Known rows, with every way that one mark hangs from another
molonub(gonev tade(kunul) vapar): [ 27,  10,  36,  20, -40,  -1, -84, -41,  -8,  29, -27,  -4, -45,   2,   8,
  13,  69,  22,  16,  25,  12, -10]
nebam(dore(kerefor(kunul) pudazum(rida) vapar)): [-15, -31, -20,  25,  49,  13,  54,  63,   2, -14,  63,  11,  41,   1, -18,
 -28, -32,  17,  17, -28, -19,  51]
dore(kerefor(kunul) pudazum(rida) vapar): [-53, -42, -13,   4,  48, -13,  47,  63, -29,   2,  35,  17,  29, -26,  20,
   7, -53,   5,   2, -10, -32,  86]
pudazum(rida): [-21,   4, -18,  35,  23, -27,  -8,   0,  -3, -17, -19,  23,   9,   4, -62,
  -9, -36,   1,  42,  -2, -23,  46]
tade(kunul): [  8, -10,  -6,  13,  49,  21, -64, -37, -30,  -6,  19, -24, -23,  -4,  -8,
 -52,   9,   2,  45,  22,   8,  24]
fekin(dore(pudazum)): [  2,   6, -24,  -6, -20,  26,  33,  29,  14, -53,  28,  -4,  57,  45, -45,
 -43, -21,   3,  37,  25, -43, -58]
gonev(dore(kerefor pudazum)): [ -1, -40, -42, -26, -20, -12,   8, -40,   6,  -8,   0, -28,  20, -20,  -7,
 -17, -41,   1, -56,  -1, -13,  11]
molonub(nebam(dore(pudazum)) tade(kunul)): [ 12,   6,  45,  41, -16,  72, -36,  10, -30,  21,  29,   0, -17, -35,  -8,
 -40,  22,  -1,  11,  40,  51, -24]
nebam(dore(pudazum)): [  9, -21, -33,  16,   1,  42,  33,   8,  14, -67,  55,  -1,  31,  45, -49,
 -52, -26,  20,  26,  -2,  -8, -18]
nebam(dore(pudazum vapar)): [  3,  -1, -39,  20,  16,  41,  62,  38,  23, -40,  58,   4,  18,  50, -28,
 -28, -23,  31,  31, -18,  -6,   0]
dore(kerefor): [ -4, -42, -13, -23,  52, -20, -24,  -4,  18,   1,   3,   9,   6,  -3,  18,
 -44,  -1,  16,  -5,   2, -15,  29]
kerefor(kunul): [ -4, -30, -13,  19,  62,   1, -10, -45, -51, -32,   9, -10,  20,  24,  31,
 -69, -25, -16,  57,  11, -12,  11]
molonub(gonev(dore(vapar)) nebam): [ -8,  52,   8, -36, -16, -13,   1, -35,   1,  35, -46, -14, -46,  -3,   9,
  74,  16, -36, -17,   9,  28,   5]
gonev(dore(kerefor)): [ 11, -26, -38, -16,  13, -32, -11, -48,  17,  24, -20, -24,   8, -20,   5,
 -25, -19,   4, -43, -11,  -6,  18]
fekin(dore): [ 15,  22, -21,   3,  14,   6,  13,  19,  27, -23,   8,   0,  45,  47, -33,
 -51,   0,   6,  51,  13, -35, -52]
dore(kerefor(kunul) pudazum vapar): [-38, -50, -18, -18,  50,   6,  45,  41, -25,  -7,  45,   4,  21,  -4,  58,
 -16, -35,  12,  -2,  -2, -23,  55]
dore(kerefor pudazum(rida) vapar): [-49, -26, -22,  -7,  24, -13,  46,  73,   9,   4,  25,  28,  14, -19,  -7,
  25, -44,  23, -13, -10, -31,  78]
molonub(gonev(dore(pudazum)) nebam tade vapar): [  23,   46,   59,   -5, -100,   -2,  -29,  -45,  -12,   60,  -52,  -14,
  -42,  -26,   20,   79,   44,   -1,  -36,   36,   40,  -33]
molonub(gonev nebam(dore) tade vapar): [ 37,  53,  74,  18, -50,  11, -33,  -4,  10,  55, -23,  11, -37,  -2,  13,
  47,  75,  17,  12,  23,  45, -34]
nebam(dore(kerefor)): [ 20, -30, -21,   5,  54,   7,   4,  17,  37, -15,  40,   6,  27,  17, -20,
 -63,   4,  25,  10, -20,  -4,  10]
nebam(dore(vapar)): [ 16,  14, -35,  32,  50,  21,  42,  28,  34,  -9,  37,   7,   7,  51, -16,
 -34,  -2,  33,  43, -30,   1,   7]
gonev(dore(vapar) molonub): [  3,  33, -50,  -1,   5, -51,  33, -43, -12,   8, -44, -37, -14,   3,  28,
  39, -44, -12, -16, -65, -15, -12]

Rows
[ 15,  -7,  45,  35,  16,  34, -20,  16, -11,  40,   6,  20,   1, -30,  26,
 -49,  23,   0,   1,  21,  41, -18]
molonub(nebam(dore(kerefor(kunul))) tade)
[ -4, -19, -36, -41, -15, -36, -24, -54,  25, -20, -36, -12,  -9,  11, -19,
  14,   4, -24, -38,  -7, -15,   4]
molonub(gonev(dore(kerefor)))
[-33, -33, -27, -27,  24,   6,  44,  51,  14,  -4,  35,  13,   5,   3,  32,
   4, -28,  30, -18,  -3, -21,  46]
dore(kerefor pudazum vapar)
[ 23,  12,  22,  14, -56, -17, -46, -36,  15,  13, -44,  15, -30,  30,   7,
  20,  54,  27,   9,  17,   1, -28]
molonub(gonev tade vapar)
[ -6, -21, -32,  -2, -47, -20, -23, -27,  35,  14, -54,  16, -20,   1,  -1,
   8,  20,  -9, -59,  -7,  -2, -11]
molonub(gonev(dore(kerefor vapar)) tade)
[-15,  26,  15,  -7, -82,  16,  -4, -21,  -3,  23, -51,   8, -39, -16,   3,
  56,  14, -31, -51,  26,  33, -29]
molonub(gonev(dore(pudazum vapar)) nebam tade)
[-18, -29, -13,  -3,  99, -20,  17,  28,  -8,  38,  15,   9,   4,  -5,  76,
 -28,  -5,  15,  17, -18, -13,  64]
dore(kerefor(kunul) vapar)
[ 19,  60,  43,  -8,  17, -38, -10, -28, -41,  19, -30, -25, -30,  -6,  53,
  54,   2,   3,  38, -19,   8, -20]
gonev(molonub(nebam vapar))
[-27, -78,  -8, -25,  28,   7,   5,  -1, -37, -48,  43,  -4,  39, -13,  28,
 -52, -39,  -6, -10,  20, -25,  29]
dore(kerefor(kunul) pudazum)
[  1, -18, -33,   7, -70, -10, -35, -60,  22, -20, -59,   8, -16,  18, -27,
  -8,  11, -21, -44,   7,  -2, -40]
molonub(gonev(dore) tade)
[  3,   3,  39,  -2, -27,  19, -33,  11,  20,  14, -20,  30, -21, -13,  -8,
   5,  49, -22, -26,  20,  35, -30]
molonub(gonev nebam(dore(kerefor)) tade)
[-24,   1, -42, -13, -13, -60,  46,   2, -16,   3, -24, -27,  10, -42,   8,
  61, -69, -15, -55, -65, -33,  26]
gonev(dore(kerefor pudazum(rida) vapar) molonub)
[  9,   8,   8,  -7, -21, -46, -19, -40, -23,  43, -58, -25, -12, -65,  45,
  25, -18, -29, -68, -34,  14, -31]
gonev(dore(kerefor) molonub(nebam tade))
[ 35,  36,  80,   6, -36,   0, -39,   9,  17,  70, -19,  13, -33, -21,  25,
  46,  81,  19,  -8,  19,  41, -20]
molonub(gonev nebam(dore(kerefor)) tade vapar)
[-12, -19, -26,  18,  32,  13,  54,  71,  30, -13,  56,  19,  30,   7, -36,
 -14, -27,  30,   5, -28, -16,  44]
nebam(dore(kerefor pudazum(rida) vapar))
[ -5, -40, -20,  11,  18,  13,  25,  42,  21, -42,  53,  12,  44,   0, -58,
 -38, -29,  19,   0, -14, -19,  26]
nebam(dore(kerefor pudazum(rida)))
[ -6,  25,  23, -31, -21,  27,   5,  -2,   0, -37,   9,   1, -16,  17, -33,
  37,  14, -30,   7,  21,  21, -20]
molonub(gonev nebam(dore(pudazum)))
[ -1,  49,  20, -20,  13,  14,  11,  11,  13,   4,  -4,   7, -33,  22,  -8,
  48,  32, -19,  20,   4,  28,  -2]
molonub(gonev nebam(dore(vapar)))
[ 30,  44,  75, -24,  19, -14, -21,  -3,  -5,  55,   6, -14, -24, -13,  34,
  60,  63,   5,  24,  10,  31,  16]
molonub(gonev nebam(dore(kerefor(kunul))) vapar)
[-15, -23,  -6,  -3,  14,  -3,  24,  56,  -4, -29,  34,   4,  80,  -3, -35,
 -43, -30, -12,  23,  15, -55,  -8]
fekin(dore(kerefor(kunul) pudazum(rida)))
[ -3, -23,  -5,  14, -33,  18, -78, -38,  -4, -28, -28,  12, -33,   9, -23,
 -29,  37, -18,  -1,  27,   4, -20]
molonub(gonev tade(kunul))
[ 24,  49,  58,  22,  -3, -16, -48, -28, -56,  40, -31, -22, -40, -36,  54,
  32,  22,   3,  28,  -6,  24, -29]
gonev(molonub(nebam tade(kunul) vapar))
[-17,  42,   5, -43, -40,   0,  15, -28,  -6,  11, -32, -16, -39,  -4,   1,
  79,   1, -37, -26,  17,  23,   0]
molonub(gonev(dore(pudazum vapar)) nebam)
[  9, -14,  -7,  -8,  50,  -8,   3,  32,  10,  -2,  20,  -1,  63,  12,   5,
 -69,   4,  -5,  34,   9, -42, -23]
fekin(dore(kerefor(kunul)))
[  7,  20,  32,  11, -41,  31, -28,  -1,  13,  -1, -25,  26, -25,   6, -21,
   8,  43, -24,  -6,  24,  36, -45]
molonub(gonev nebam(dore) tade)
[  6, -44, -24,  -4,  18,  27,  23,  27,  25, -47,  61,   2,  38,  16, -32,
 -55, -18,  22,  -2,  -8, -12,   3]
nebam(dore(kerefor pudazum))
[ 29,  62,  41,   3,  20, -27,   3, -12, -30,  15,  -9, -26, -19,  -3,  38,
  46,   6,   8,  42, -30,  11, -26]
gonev(molonub(nebam(dore) vapar))
[ -9,  24,  25,   9, -54,  42,   7,  25,   9,  -3, -10,  28, -26,  10, -14,
  30,  29, -16, -13,  21,  34, -37]
molonub(gonev nebam(dore(pudazum vapar)) tade)
[-14,   5, -45,  -1, -47, -44,  27, -48, -35, -46, -33, -37,  15, -19, -31,
  39, -79, -31, -32, -44, -30, -14]
gonev(dore(pudazum(rida)) molonub)
